Each row was made from one walk, in order. Every step used is in the known rows, and no mark comes twice. Write each row's walk.
Known rows:
supo, bito, pefa, suve, lefu: [-1.82  1.67 -0.66 -1.93  0.92 -0.04  1.65 -0.44  2.69 -1.05  8.33  0.71
 -1.55  4.01  0.30 -3.69 -0.23 -1.42  4.49  5.87 -2.34]
pefa, suve: [ 0.00 -3.36 -0.95 -0.67 -0.94 -4.24 -0.03 -3.72  0.37 -1.06 -1.98 -0.77
  1.46  0.02  1.54  1.28 -0.22  0.63 -2.35  0.33 -1.82]
gune, lefu, suve, supo, bito: [-2.10  6.42 -0.37  0.18  0.12  4.13 -0.77  2.54 -2.52 -0.07  1.94  0.68
 -3.61  0.42 -1.97 -1.75 -1.18  2.35  4.84  0.63 -1.81]
bito, suve: [ 2.44  2.75  0.43  0.39 -2.12 -4.32  0.35  1.41 -0.43 -0.64 -1.04 -0.92
 -0.11 -1.24  0.27 -0.26 -0.79  2.11 -1.99  1.06  1.47]
pefa, supo, bito: [-2.85 -0.34  1.34 -1.63 -0.14 -2.69 -0.73 -2.99 -0.54 -0.69  2.86  0.31
  0.20 -1.47 -0.66 -1.78 -0.44 -3.06 -3.46  0.69 -1.81]
lefu, supo: [ 2.74 -1.90  0.66  2.11  0.07 -0.50 -1.01 -2.82 -0.44  2.26 -3.66 -1.20
  1.38 -3.65  0.01  2.47  0.19  1.03 -6.76 -2.42  1.45]
supo, lefu, suve, bito, pefa: [-1.77  1.28  0.91 -0.40  0.36 -1.25  1.79  1.96  1.15  0.38 -0.68  0.18
  3.61  1.65 -0.05 -3.13  0.52 -0.07  7.73 -5.36  2.49]
gune, lefu, supo, suve, bito, pefa: [ 0.31  0.26 -2.13  0.57  0.60  3.79 -0.37  1.09  1.59 -2.10 -1.65  0.21
 -3.76 -4.34 -1.01  3.22 -0.84 -1.54  2.78 -1.30  3.09]
lefu, suve, bito, supo: [ 0.62  6.62  1.97  0.64 -0.03  4.52 -1.27  1.70 -0.46  3.21 -1.67  0.23
  2.40 -1.86  1.84  0.74  0.53  3.04  8.12 -3.68  3.00]
supo, pefa, suve: [-2.62 -7.31 -2.35 -1.06 -0.82 -2.70  0.88 -2.00 -1.10 -2.03 -0.50  0.05
  2.12  1.68 -1.27  1.10  0.01  0.32 -3.63 -0.98 -2.02]
supo, lefu: [ 0.15 -2.50 -0.54 -0.70  0.48 -2.82  2.09  1.91  0.02 -2.36 -3.59 -0.21
  1.42  2.63 -0.81 -1.38 -0.73  0.45 -4.53 -1.39 -0.31]
supo, bito: [-0.26  2.33 -0.03 -0.73 -0.09 -2.72  1.59  1.67 -0.69 -0.60  1.59  0.12
 -0.39 -0.61 -1.68 -3.40 -0.69  0.04 -2.23  0.80 -0.98]
gune, lefu, supo, bito, pefa: [-4.57 -0.48 -1.67  0.57  0.99  1.69 -0.06 -0.09  1.95 -0.94  4.51  0.39
 -5.03 -2.01 -2.52 -2.22 -1.41 -2.71 -0.72  2.03  1.82]
suve, bito, pefa: [ 2.23 -0.85  1.08  0.66  1.46 -3.56  0.61  1.61  0.41  2.28 -3.15 -0.52
  0.67  0.61  0.29  0.76 -0.28 -1.84  3.12 -0.74  1.97]
bito, supo, pefa, suve: [-4.62 -3.77 -2.25 -1.14 -0.33  2.61 -0.48  0.05  0.26 -1.92  2.96  1.31
  1.45  1.34 -0.38  1.07  0.17 -0.46 -0.97  0.12 -0.70]
suve, supo: [ 4.77  0.55  1.16  1.86  1.28 -0.81 -1.22  1.66 -2.82  2.23 -4.14 -0.54
  0.64  0.76 -0.12  2.84 -0.25  0.48 -3.81  0.18 -1.82]
bito, pefa, supo, lefu: [-4.83 -6.31  0.91 -1.34  1.16 -4.20 -0.22 -2.55  2.21 -2.32  1.11  0.48
  1.49  1.29 -0.13 -1.38 -0.40 -6.40 -3.17 -0.72  0.37]
pefa, supo: [-0.41 -4.28  1.82 -0.34  0.26 -3.89 -1.86 -4.78 -0.66  0.45 -3.37 -0.71
  1.06 -1.80  0.83  2.66 -0.51 -2.46 -5.30  0.22 -0.45]
pefa, suve, lefu, supo, bito: [ 1.23  2.61 -0.46 -0.56 -0.01  4.62  0.06 -3.45  0.74  0.30  5.76 -0.14
 -0.02  1.22  0.76 -0.75  0.61  2.59 -1.15  2.27 -2.73]
lefu, suve, supo: [ 2.82  3.69  1.90  1.99 -0.05  0.67 -1.65  0.02 -2.84  3.30 -2.58 -0.61
  2.61 -1.28  0.18  1.55  0.48  2.49  1.27 -2.84 -0.67]
bito, supo, pefa, suve, lefu, gune: [-2.56 -4.11 -2.03 -0.29 -0.26  8.03  0.33  0.36  0.40  0.92  1.35  0.97
 -1.70  2.57  0.48  1.11  1.98  1.91  4.65  1.73  0.03]
pefa, supo, lefu: [-2.34 -5.17  0.85 -1.54  0.43 -2.94 -0.27 -2.79  0.02 -2.44 -2.31  0.12
  1.86  1.41  0.21  0.22 -0.49 -2.76 -5.88 -1.41 -1.21]
suve, bito, supo: [ 2.70  3.60  1.15  0.35  1.19  2.97 -0.90  3.42 -0.49  2.20 -3.17  0.23
  0.63  0.36  1.50  2.32 -0.17  1.02  3.12 -0.73  1.79]
gune, lefu: [-0.43 -3.10 -1.37 -0.01  0.75 -1.20  0.30  0.55 -0.58 -1.75 -6.31 -0.83
 -5.34  0.55 -0.89  2.75 -2.58  1.18 -2.19  3.23  0.54]
bito, pefa: [-0.19 -2.76  0.53  0.70  1.02 -5.03  0.56  0.26  1.43  0.69 -1.11 -0.50
 -0.30 -0.73 -0.52 -0.40 -0.59 -2.84 -1.30  0.96  1.95]
bito, supo, lefu: [-2.04  0.65 -0.47 -0.73  1.01  2.60  0.71  3.91  1.26 -2.26 -0.09  0.99
  0.78  2.17  0.07 -1.52 -0.56 -0.32 -1.82 -0.33  1.09]

Write each row's walk:
[ 2.97  8.94  0.70 -1.07 -1.04  1.23  2.00  4.33 -0.19 -0.87  5.79  0.04
 -2.76  2.73 -0.70 -3.71 -0.92  3.77  2.09  5.71 -0.60] : supo, bito, suve, lefu
[ 0.25 -3.34 -1.23  1.64  0.62  2.14 -1.25 -2.12 -0.27 -0.01 -5.29 -1.09
 -3.89 -2.34 -0.71  4.04 -1.64  1.50 -5.04  0.61  1.63] : gune, lefu, supo
[ 2.70 -1.44 -0.34 -0.82 -0.49 -2.95  0.02 -2.37 -0.67  0.38 -3.95 -0.80
  2.28  1.30  2.33  2.34  0.25  1.78  2.00 -1.46 -1.68] : pefa, suve, bito
[ 0.54  1.95 -0.25 -0.90  0.05  2.38 -1.42 -0.21  0.55  0.58 -0.47  0.50
  1.80  1.07  3.22  2.23  0.37  1.04  4.70 -0.42 -0.27] : pefa, suve, bito, supo
[-0.96 -5.01 -1.06  0.29 -0.98 -2.12  2.42  0.93  0.03 -0.54 -5.70 -0.38
 -0.16  0.11 -0.45 -2.46  1.32  0.52 -1.19 -3.74  1.23] : supo, lefu, gune
[ 5.67  0.08  1.41  1.97  1.52  4.12 -0.54 -1.56 -0.38  3.06 -3.20 -1.30
 -0.52  0.20  0.53  3.64 -0.02  3.25 -4.46  1.68  0.71] : suve, lefu, supo
[ 4.96  3.42 -0.42 -0.83  0.57  2.60  1.72  2.65  0.11 -2.56 -1.77 -0.25
 -1.68 -0.28 -0.45  1.94 -0.68  2.40 -0.84  3.32 -0.51] : supo, suve, lefu
[-2.01  2.82  0.55  0.25  0.05  6.12 -0.36  3.52 -1.83  2.16 -0.37  1.03
  3.15 -0.02 -1.05  0.64  0.73  2.75  7.01 -4.84  2.68] : lefu, suve, bito, supo, pefa
[ 2.16  1.77 -0.35  1.43 -2.36  0.28  0.55  4.11 -1.68  0.18 -1.73  0.23
 -0.32  0.84  0.07 -2.31  1.86  1.81  0.88 -3.04 -0.01] : bito, suve, supo, lefu, gune
[-4.39  5.18 -0.36  0.36  0.90  2.75 -0.65  2.81 -0.38  0.15  5.41  1.21
 -4.04  0.10 -2.33 -3.24 -1.09 -1.24  7.51  1.54 -0.33] : gune, lefu, suve, supo, bito, pefa
[ 0.25  1.95  0.12  0.83 -0.34  0.54  0.12 -1.07 -0.40  1.02  2.52 -0.13
  0.74 -3.33 -1.45 -2.06  0.27  0.45 -5.09 -1.71  0.24] : lefu, supo, bito
[ 0.45 -2.12 -0.23  0.77  0.81 -2.69 -1.63 -1.57  0.39  0.96  2.09  0.21
  1.46  1.22  1.29  1.37  0.43 -3.29  0.53  1.06 -2.54] : bito, pefa, suve, supo
[ 0.07 -0.64 -0.21  0.01  1.31  4.47  0.05  5.08 -1.81  1.16 -1.83  1.04
  1.21  1.98 -1.31  1.92  0.06  0.76  1.86 -1.80  1.48] : suve, bito, supo, pefa
[ 5.28  4.83  1.17  1.62 -1.10 -1.34 -1.34  3.21 -2.42  1.09 -0.53 -0.36
  0.17  0.11  0.34  1.28 -0.23  1.99 -1.83  1.01 -0.82] : bito, suve, supo
[-0.45 -1.28  0.28 -1.48 -0.91 -2.07 -1.12 -3.30  0.06 -3.52 -1.05  0.13
  0.79 -5.09  0.11  2.21 -0.23 -3.12 -4.72 -0.79 -0.58] : pefa, supo, suve
[-2.71 -0.64 -1.12 -1.03 -0.50  0.50  1.95 -1.37  2.73  0.75  6.40  0.47
 -3.04  1.62  0.64 -4.62  1.79 -1.30  7.72  3.41 -0.87] : supo, bito, pefa, suve, lefu, gune
[ 3.53 -1.38 -0.02  0.76  0.35  3.57 -1.11 -5.20  0.72  1.55 -0.39 -1.18
  0.64  0.75  2.26  3.79  0.57  3.15 -2.86  1.69 -1.45] : pefa, suve, lefu, supo
[-2.56 -2.46 -0.82  0.17  0.83  3.17  0.01  3.74 -0.87 -0.36  0.12  1.13
  0.46  0.65 -2.14  0.90 -0.39 -0.36 -2.59  0.17  1.48] : bito, supo, pefa
[ 3.04  4.21  0.12  0.43 -0.89 -0.53  0.32  5.12 -1.69 -1.73  0.41  0.42
  1.30  3.23 -0.30 -1.01 -0.15  1.69 -2.35 -0.71 -1.54] : bito, suve, supo, lefu
[-2.88 -2.56  0.31 -1.32 -0.21 -3.48 -0.97 -2.93  2.23 -3.21  2.44  0.53
  0.56 -5.17 -0.20  0.79 -0.14 -6.78 -2.02 -0.02  0.93] : bito, pefa, supo, suve
[ 0.08 -0.32 -2.83  0.48 -0.53  3.74 -0.46 -0.71  0.40 -3.76 -2.98 -0.27
 -3.86 -5.68 -1.42  3.58 -1.31  0.97 -4.46 -0.50  1.53] : gune, lefu, supo, suve
[-4.10 -0.87 -1.17 -0.22 -0.72 -1.47 -0.33 -4.37  2.82 -0.21  8.74  0.54
  1.49 -2.53 -0.06 -3.58  0.98 -3.23 -0.82 -0.85 -0.46] : lefu, supo, bito, pefa, suve
[-2.40 -4.29 -0.88 -0.45 -0.13 -5.66  0.06 -3.38  2.53 -0.84  1.64 -0.30
  1.07 -0.07  1.19 -0.23 -0.09 -2.99  0.25  1.20 -0.28] : bito, pefa, suve
[ 1.86  6.63  0.21 -0.11 -2.49  2.04  2.26  3.38 -0.05  0.99  3.62 -0.10
 -4.20  0.39 -0.35 -4.80  1.06  3.79  5.42  3.33  0.90] : supo, bito, suve, lefu, gune
[-1.88  0.52  0.21 -0.42 -0.77 -1.30  1.62  0.23  0.00 -1.30 -2.14 -0.22
  3.19  0.39 -0.50 -2.76  0.02  2.40  0.66 -4.39  0.96] : supo, lefu, suve
[-0.48 -4.63 -1.74  0.17 -1.14  0.25  0.15 -0.98 -1.00 -0.25 -2.56  0.35
  1.39  2.12  1.35 -0.67  2.46  0.20  0.58 -3.80 -3.25] : pefa, suve, supo, lefu, gune
[ 4.11 -1.73  0.75  1.25  0.29  1.70  1.25  0.16 -0.55  3.39 -6.22 -1.26
 -3.04  0.59  0.71  1.29  1.06  2.98  1.78  1.81  1.13] : suve, lefu, gune
[-2.14  0.81  0.19  1.05  0.41 -0.84  0.21 -0.74  1.79  1.25  6.09  0.31
  0.30 -3.25 -1.78 -3.49  0.31 -3.14 -2.43 -1.00  1.72] : lefu, supo, bito, pefa
[-2.23 -4.44  1.56 -1.44  1.60 -3.01 -0.18 -1.00  1.19 -0.76 -0.86  0.53
  2.49  2.46  0.66 -0.12  0.05 -5.25  1.31 -2.48  0.34] : suve, bito, pefa, supo, lefu
[ 2.76 -1.04 -0.20  0.58  0.09 -1.48 -1.70 -1.95 -1.72  0.64 -1.41 -0.28
  1.80  1.36  1.68  3.02  0.40  0.38 -2.29  0.23 -4.04] : pefa, suve, supo
[-2.32 -0.28  3.36  0.07  0.18 -2.21 -2.17 -4.60  0.41  3.17 -0.31 -0.40
  3.16 -2.69  1.63  0.85  0.72 -2.98  6.78 -3.91  2.24] : lefu, suve, bito, pefa, supo
[ 2.92 -1.00 -0.17 -0.86  0.56  0.35  0.45 -2.45  0.38 -0.21 -1.41 -0.87
 -0.47  3.65  2.08  2.57 -0.38  2.90  0.07  4.38 -2.57] : pefa, suve, lefu
[-2.48  3.99  1.37 -1.70 -2.53 -3.48 -0.91 -1.47 -0.24 -1.80  6.47  0.43
 -0.32 -2.17 -0.15 -3.36 -0.43 -1.61 -1.66  1.50 -0.71] : pefa, supo, bito, suve
[-0.07  3.39  0.74  0.64  1.57 -1.24 -0.07  3.75 -0.57  1.18  5.60  1.12
 -0.61  1.11 -1.97 -3.20 -0.03 -3.81  0.64  1.60 -1.73] : suve, supo, bito, pefa
[ 4.49  2.64  0.67  1.17 -2.08  1.05  1.13  1.67 -0.21  2.32 -2.53 -1.24
 -3.57 -0.07  1.05 -0.12  1.04  4.37  3.73  2.67  2.20] : bito, suve, lefu, gune
